Known rows, with every step that occurs
B Q: [ 12.7 -11.2 -21.4   5.9  14.0   5.6 -24.1  12.0 -37.2   5.1 -27.3  23.8
 -20.9  19.8  47.5   0.0   7.8 -24.9  30.5 -41.8   5.7 -10.7   2.9   5.4]
B R V Y: [ 12.2  20.1  -7.1  -6.8  29.8 -16.7  -0.9 -14.8  -4.5 -10.1   4.7   0.8
  -4.6 -13.8   8.6  52.7 -20.4 -11.6  16.3 -34.5  16.0  -6.1  -1.7 -10.2]
S V K: [-22.9 -19.6 -11.1   9.5  -8.2  22.1   1.7  34.7 -59.5 -15.0 -19.4  15.2
   8.3   0.2  23.1  -4.8  35.2  -4.6  37.3 -34.1  -7.5   3.9 -14.5   1.2]
Y B R P: [ 30.8  15.2   5.2  -2.5  30.8   0.8   6.2 -31.6  11.8  23.7   5.7  42.0
   3.9 -13.0  26.2  25.4  -3.9 -19.4   7.1   6.5  13.4   5.5  -0.8  -3.8]
V R: [ -2.2  -0.9  -1.6 -14.2  13.4  -9.8 -19.0  -1.7 -37.1 -19.6 -16.5   3.8
  -8.0   0.0  14.6 -11.9  11.0 -25.5  14.8 -39.4  -4.4  -6.9  -8.2  18.5]
S V K B Q: [-15.5 -17.9 -11.7  22.9  -4.3  49.9 -23.8  35.3 -40.9   8.1 -39.9  15.6
  -8.1  42.7  48.1 -36.0  64.7  -2.8  53.7 -46.9 -11.7  -2.0 -20.4  14.0]
K B Q: [  0.9   3.5 -26.0  10.6  24.2  14.6 -35.2  -2.0 -24.3   2.1 -37.3  12.0
 -25.3  38.1  48.6 -22.5  31.3 -15.5  46.3 -39.1  -3.2  -6.3   1.6  10.3]
V R P K: [  0.4 -14.5  32.2  -7.9  11.8 -13.9 -13.4  -3.9 -42.3 -18.8  -4.9  -6.8
 -18.1 -17.1  -7.8   6.4   0.7 -13.6   3.1  -3.5  12.3  -6.3  -5.1  10.2]
S V Y B R P: [ 31.8  26.0  28.9  11.3  22.0  16.6  20.6 -36.1  -0.4  10.4   5.5  38.2
  17.1   7.1   8.1  58.3   3.2  15.0   5.0  27.6  13.2  14.7   1.7  -8.1]
Y B R V K: [  6.4  -8.6  -5.8  -3.7  10.2  19.2  10.4   6.9  11.1  29.6   6.2  23.4
  -4.9 -36.1  27.8   6.4  15.8 -34.6  26.3 -51.0   8.0   1.0 -28.9  -4.5]
V K B R P: [  1.4   0.8 -18.5  -3.9  27.6  -9.0 -19.8   3.9   2.6   8.0 -12.0  16.1
  15.2   3.3  23.4  -7.4  24.0  -8.9  26.3 -31.4   5.6   1.7  -5.2  -1.1]
K B R V Y: [ -0.2  35.0 -10.6   0.0  41.8 -10.2 -13.3 -23.2   7.6  -8.2  -5.1  -8.8
  -8.2   8.7  12.0  32.9   1.5  -0.8  29.4 -35.6  10.1  -2.6  -4.9  -8.2]
S V Y B: [  7.3  15.8   9.5  18.5  10.1  28.5  21.0 -27.0 -39.5 -12.8 -10.9  27.1
  -4.3   9.8  14.0  38.5  22.5   8.7  26.0  16.6  -1.0  17.4   2.8  -9.6]
L E: [ -7.5   7.1 -32.4 -21.5  13.2 -12.3 -20.8  -3.8 -41.3 -23.6 -17.5   8.9
  -8.4 -21.6  33.4  -0.6  17.8 -11.5  32.0 -11.7  15.2 -27.7  -5.9  -5.3]
G V K B: [  3.7 -11.0 -40.3   3.8  19.5  -1.6 -20.0  23.1 -19.5  14.4 -26.1  -3.9
  -5.8  -9.2  30.8 -17.9  41.6 -24.5  47.7 -45.8 -20.1   0.0  11.3  -9.2]
G V: [ 20.2   0.8 -26.1   0.3  24.7 -15.8 -12.4   7.3 -28.3  10.0 -12.6   7.3
 -14.9 -19.4  28.8  17.3   1.5 -33.0  26.3 -22.9 -10.0 -10.4  21.5  -8.5]
P K: [-25.0 -12.8  -6.5   1.7   8.0 -16.1  -0.6  -2.8 -55.3 -26.3 -14.1  -2.0
 -28.9 -12.4  21.7   3.8   6.0 -14.4  18.8 -15.2  11.3  -0.1   8.9  -7.4]
P Y B Q: [ 37.4 -16.1 -18.9  -3.1  17.3  32.8  -9.3   4.7  -6.6  27.6 -21.5  47.1
 -36.6  34.3  56.2  19.2  30.7 -23.6  38.4 -38.3  -5.0  -4.7 -19.4   0.0]
L V: [-14.9   8.9  -9.2   5.8   9.0  -1.3   7.2  -2.9 -63.8 -12.5 -28.1   6.7
   5.1   5.5  55.3  -6.1   5.7 -11.3  16.2  -9.7  -3.6  -3.1  18.9 -10.5]
P Y: [  5.5  -5.3 -31.5 -15.3  22.8  -9.3  -9.8  12.6 -31.3 -12.6 -18.4  19.5
 -20.5  18.2  31.1  27.0  13.9  -9.3  32.5 -40.3  -7.7  -7.7  -8.6  -6.5]
R P K B: [-14.2   4.0   4.0   8.6  26.9  -9.6 -18.4 -15.9 -34.3 -17.7 -18.8  -7.6
 -24.7  -0.1   6.5   0.8  12.2   8.0  26.5  12.8   8.0  -0.8   8.0  -7.7]
B R P K: [ -2.3  -5.5  12.5  -6.0  22.2 -27.4   1.4 -13.7 -18.2  -4.2   3.0   9.3
 -11.0 -15.8  16.6  24.1 -13.2 -10.8  -0.7  -2.3  24.8  -2.2   6.7  -6.2]
G V R P: [ 47.1  -0.1  16.0  -9.4  30.0 -10.2 -26.1   7.8 -15.8  19.6  -2.9   0.3
  -1.7 -23.9  -0.4  19.5  -3.9 -29.3  11.0 -11.7 -10.0 -15.6   9.6   8.2]
Q B R: [ -2.8  22.7 -15.6   4.5  14.6  -6.1  15.3 -30.5 -21.0  -8.3  -3.9  24.6
 -11.8   0.6  42.8 -11.4   6.9 -11.8   6.1 -39.3  19.5  11.4  -4.3  -0.2]

Rows
[-20.8  16.8   8.7   3.5  30.9 -14.8  -2.1 -28.2  -4.7 -18.4  -3.5 -28.1
 -29.6   2.2   7.7  26.8   2.2   0.1  23.7 -23.8  18.0  -1.3  -2.9 -14.1] | P K B R V Y
[ 45.7   0.4   2.6  17.4  23.0  36.0  -4.3 -11.8 -11.6  19.2  -8.6  23.0
 -28.1   1.9  21.3  44.8   0.0 -18.9  35.0 -17.7  11.7  -1.2  -6.5  -9.5] | R V Y B Q
[ 17.0  17.9 -16.5 -19.6  48.2 -10.7 -21.4  -7.0  20.2  10.0 -10.9  20.1
  -7.0  37.2  29.9  25.1  16.1   3.8  25.1 -25.1   0.5  -6.9 -13.1  -1.4] | K B R P Y
[ 16.0  -1.0  28.6   1.0  27.7  -6.8 -28.4  -6.6 -13.0  12.6 -11.0 -26.3
 -28.1 -10.1  -2.1  -7.0  18.8 -14.7  15.3  -2.8  -6.9 -10.7   7.7   9.2] | G V R P K B
[ 20.3  26.9   1.1   9.3  26.2  -4.1   7.8 -28.5 -14.2   1.6   3.1  31.9
  -2.1  -5.9  23.8   8.3  -4.6   0.3   2.0  -9.2  27.0   6.3  -0.9  -4.1] | Q B R P
[-10.3 -10.6  58.0   6.3  -0.8  13.3  -5.3   7.2 -53.8 -14.3  -5.6  -7.7
 -11.6  -3.1  -9.7   4.3  13.2   5.5   6.4   9.3   5.2  -9.2 -15.9  20.0] | S V R P K
[ -9.3   1.4  29.2   0.0  21.3  -3.5 -27.9 -15.2 -29.0 -17.4 -15.2 -19.6
 -24.9   3.4  -4.4 -18.4  21.2  -4.0  18.2  -4.5   5.0  -4.2  -4.6  14.6] | V R P K B
[ 23.6   2.8  23.8   2.2  25.2 -13.0  21.8 -49.0  -0.4  -2.1  12.2  22.2
 -11.4 -15.7   6.3  56.8  -8.8  -1.2  -1.5  24.6  29.5  15.1  13.7 -20.5] | V Y B R P K
[ 48.4   8.3 -15.8   9.1  27.1  -1.7   8.6 -27.6 -11.5  11.9  -2.0  19.3
 -14.5 -17.9  16.6  50.4   3.1 -20.9  24.1   5.8  -5.7  13.6  28.6 -25.4] | G V Y B
[ 41.4  -1.7  -6.1  -8.2  33.3  17.1  -2.2  -5.7  -4.9  14.6  -2.6  44.9
 -14.3   4.3  15.5  44.8  13.8  -3.0  26.9   7.1  -2.0   2.3 -12.5 -11.8] | R P Y B
[  6.1  29.0  -9.9  -2.8  43.1 -14.7 -21.8 -22.2   7.1   6.0 -11.7  12.1
   4.9  13.3  23.7   4.3   6.3  -4.2  18.6 -11.0   6.3  -2.7   2.4   0.5] | K B R P
[ 33.5   1.7  44.1  -5.2  14.9  45.0   0.6   7.3 -10.8  17.3  -5.4  32.4
  -9.0  22.2   6.1  23.5  34.9   5.2  19.5   2.1 -14.5  -1.9 -39.8  17.4] | S V R P Y B
[ 19.0 -19.2 -12.1 -16.0  16.3  22.3   8.5  23.7  21.1  33.2   6.9  28.3
 -16.7 -12.0  31.8  27.8  28.7 -26.9  34.9 -66.0   0.0  -1.9 -46.8  -8.5] | P Y B R V K
[ 73.0  -7.3  18.9 -17.1  34.7  14.1 -14.9   3.6  14.3  44.0   4.6  23.4
 -18.6  -7.4   6.9  38.2  18.1 -25.2  17.0  -8.9 -17.5  -9.4 -14.0   3.9] | G V R P Y B
[ 18.3   0.4  32.1 -12.0  18.2  23.5 -13.9  28.1 -31.7  -2.5  -7.1  16.0
  -3.1  29.6  -0.6  27.1  26.0  11.7  20.6 -16.4 -14.5 -12.8 -34.5  21.0] | S V R P Y
[ -2.3   2.1  -8.8  10.2   5.8  17.2  13.4  10.0 -17.1   8.1   4.0  13.5
 -12.8 -28.4  26.9 -10.8  14.6 -17.6  21.4 -65.6  21.8   3.7 -28.0  -5.1] | Q B R V K
[  5.3  -9.0   7.7  17.0  23.2  10.2 -28.2  -4.6 -29.3   4.6 -26.6   2.3
 -32.9  23.9  25.4  -5.9  16.9  -0.6  31.7  -4.2  14.2  -6.7   5.2  -0.2] | R P K B Q
[-36.9   6.6 -10.7  -3.0  21.1 -23.9  -7.6 -25.3 -11.9 -13.7 -14.3 -11.2
 -26.3  11.1  39.4 -18.6  20.8 -12.8  16.5 -31.9  10.1   1.1   1.1  -0.7] | P K B R
[-11.5  30.5 -11.8  -2.6  35.1  -1.0 -18.4  -9.4   8.9   8.6  -8.8  -7.0
 -13.9   0.3  28.5  -3.4   8.7 -16.2  30.8 -45.1   3.8 -12.1 -18.5   5.8] | K B R V
[ 10.0  18.4   5.3  -0.6  24.0  11.5   6.4 -17.6  16.5  27.3   4.5  22.6
 -16.4 -26.9  26.9  18.2  -3.0 -29.5  20.0 -28.3  10.7  -4.4 -22.5   0.1] | Y B R V
[ 59.6  -7.9   8.0 -23.7  34.6  -6.0 -27.4  22.5  -1.0  23.6  -3.8   6.7
 -16.0   0.8   3.4  40.1   7.9 -19.9  17.1 -26.9 -18.8 -19.6  -8.2   6.3] | G V R P Y
[ 24.1  16.1  -0.4  10.4  25.1  18.5   8.0 -24.2 -16.2  -3.6  -0.2  13.2
 -21.3 -24.0  -0.9  51.6  -4.3  -8.6  32.8  -3.3   9.7   5.5  -3.1 -17.1] | R V Y B
[ 18.7   5.8 -15.8 -22.4  27.7  -1.2   8.3 -18.6  19.1  19.4  -0.2  40.9
 -16.9  14.7  49.2  26.2  21.4 -24.1  16.9 -37.4  -2.6   2.9 -20.8  -6.1] | P Y B R
[ -0.5  15.0  -5.6  -8.1  25.9 -10.5  -6.0   2.5  -4.6   7.6   1.3   5.1
 -10.1 -20.0  22.1  21.6 -14.5 -26.7  16.8 -45.8   9.7 -14.8 -14.8   2.8] | B R V
[-12.1   4.2   4.4   7.7  15.7  19.2  -9.3  14.4  -8.0   7.9 -13.9  15.5
  21.0  17.1  21.8  -9.5  38.3   9.8  29.2 -22.5  -2.9   1.4 -19.3   6.5] | S V K B R P
[ 32.9  18.5  -5.5  -6.3  34.2  -2.3   6.8 -12.6  -3.9   7.2   4.2  38.4
 -12.0  17.4  30.3  30.9   5.6   4.7   6.5 -25.1  19.1   4.5 -17.8  -8.8] | Q B R P Y
[ 38.1   4.3  36.1 -11.4  20.5  30.5   6.3  -5.7 -17.8  20.6 -12.7  27.6
   0.8  17.9  34.5  12.9  22.9  -6.9   6.0   4.7 -11.8  -2.4 -17.3  -0.5] | L V R P Y B
[ -8.2 -20.8 -21.0   3.0   9.1  11.0  -8.9  39.9 -40.7  -3.4 -10.0   2.6
  -8.7 -33.5   9.2   9.6  10.1 -24.6  42.0 -52.6   3.9 -10.3 -19.9  -5.0] | R V K
[-17.1  -6.1 -24.7   6.1  18.3  19.5 -22.5  27.3 -26.1  -2.8 -21.6  -8.1
 -12.1 -14.9  14.7 -14.2  32.2 -14.2  52.6 -51.7  -4.0  -6.6 -23.2  -1.9] | R V K B
[ 66.4  -6.7 -11.5  15.2  23.1  16.1  -4.0 -16.8  -5.6  33.7 -11.5  28.5
 -23.6   2.7  39.8  43.4   9.1 -28.8  28.6 -10.6  -2.8   1.9  24.8 -17.8] | G V Y B Q
[-21.4  -1.9 -36.2  -7.0  15.2  -9.8 -13.7   2.2  -4.5  -0.7 -19.3   5.6
   6.8  10.5  40.4 -29.6  37.8 -18.9  31.8 -59.2  -1.3   4.6 -12.1  -1.1] | V K B R
[ 43.8  20.7   7.2   0.0  34.7  -9.9  10.0 -47.4   9.2   6.3   5.9  37.1
  10.0  -5.8   9.1  59.9 -10.6  -5.1   3.3  16.3  22.0  14.3  10.7 -16.2] | V Y B R P
[ 30.7   3.7   5.6  20.5   8.9  32.0  16.6 -25.6 -43.2  10.8 -27.0  30.0
  -6.7  28.3  64.4  18.8  15.2  -8.8  17.9   4.2   5.7  10.1  23.7 -21.5] | L V Y B Q
[-20.0   7.2  45.7   6.1  14.2   7.3  -9.2 -16.4 -47.6 -11.3 -25.9 -23.6
  -8.4  13.1  24.5 -32.7  24.5   2.6   6.7  13.4   0.2  -4.7   7.4   6.0] | L V R P K B
[ 22.1  10.3  -4.0 -16.8  32.7  16.1   7.6  -0.5  28.3  30.6   8.2  28.3
 -26.7  -4.9  34.4  37.6   6.5 -22.1  24.9 -42.9   0.3  -8.9 -37.6  -5.5] | P Y B R V
[ 27.5  -2.8 -19.1  -3.6  34.7 -11.0 -22.5  12.2  17.2  37.2  -7.7   5.7
  10.1 -12.8  25.6   2.0  22.8 -19.6  27.6 -32.7  -4.2  -3.4   7.5  -7.7] | G V K B R P
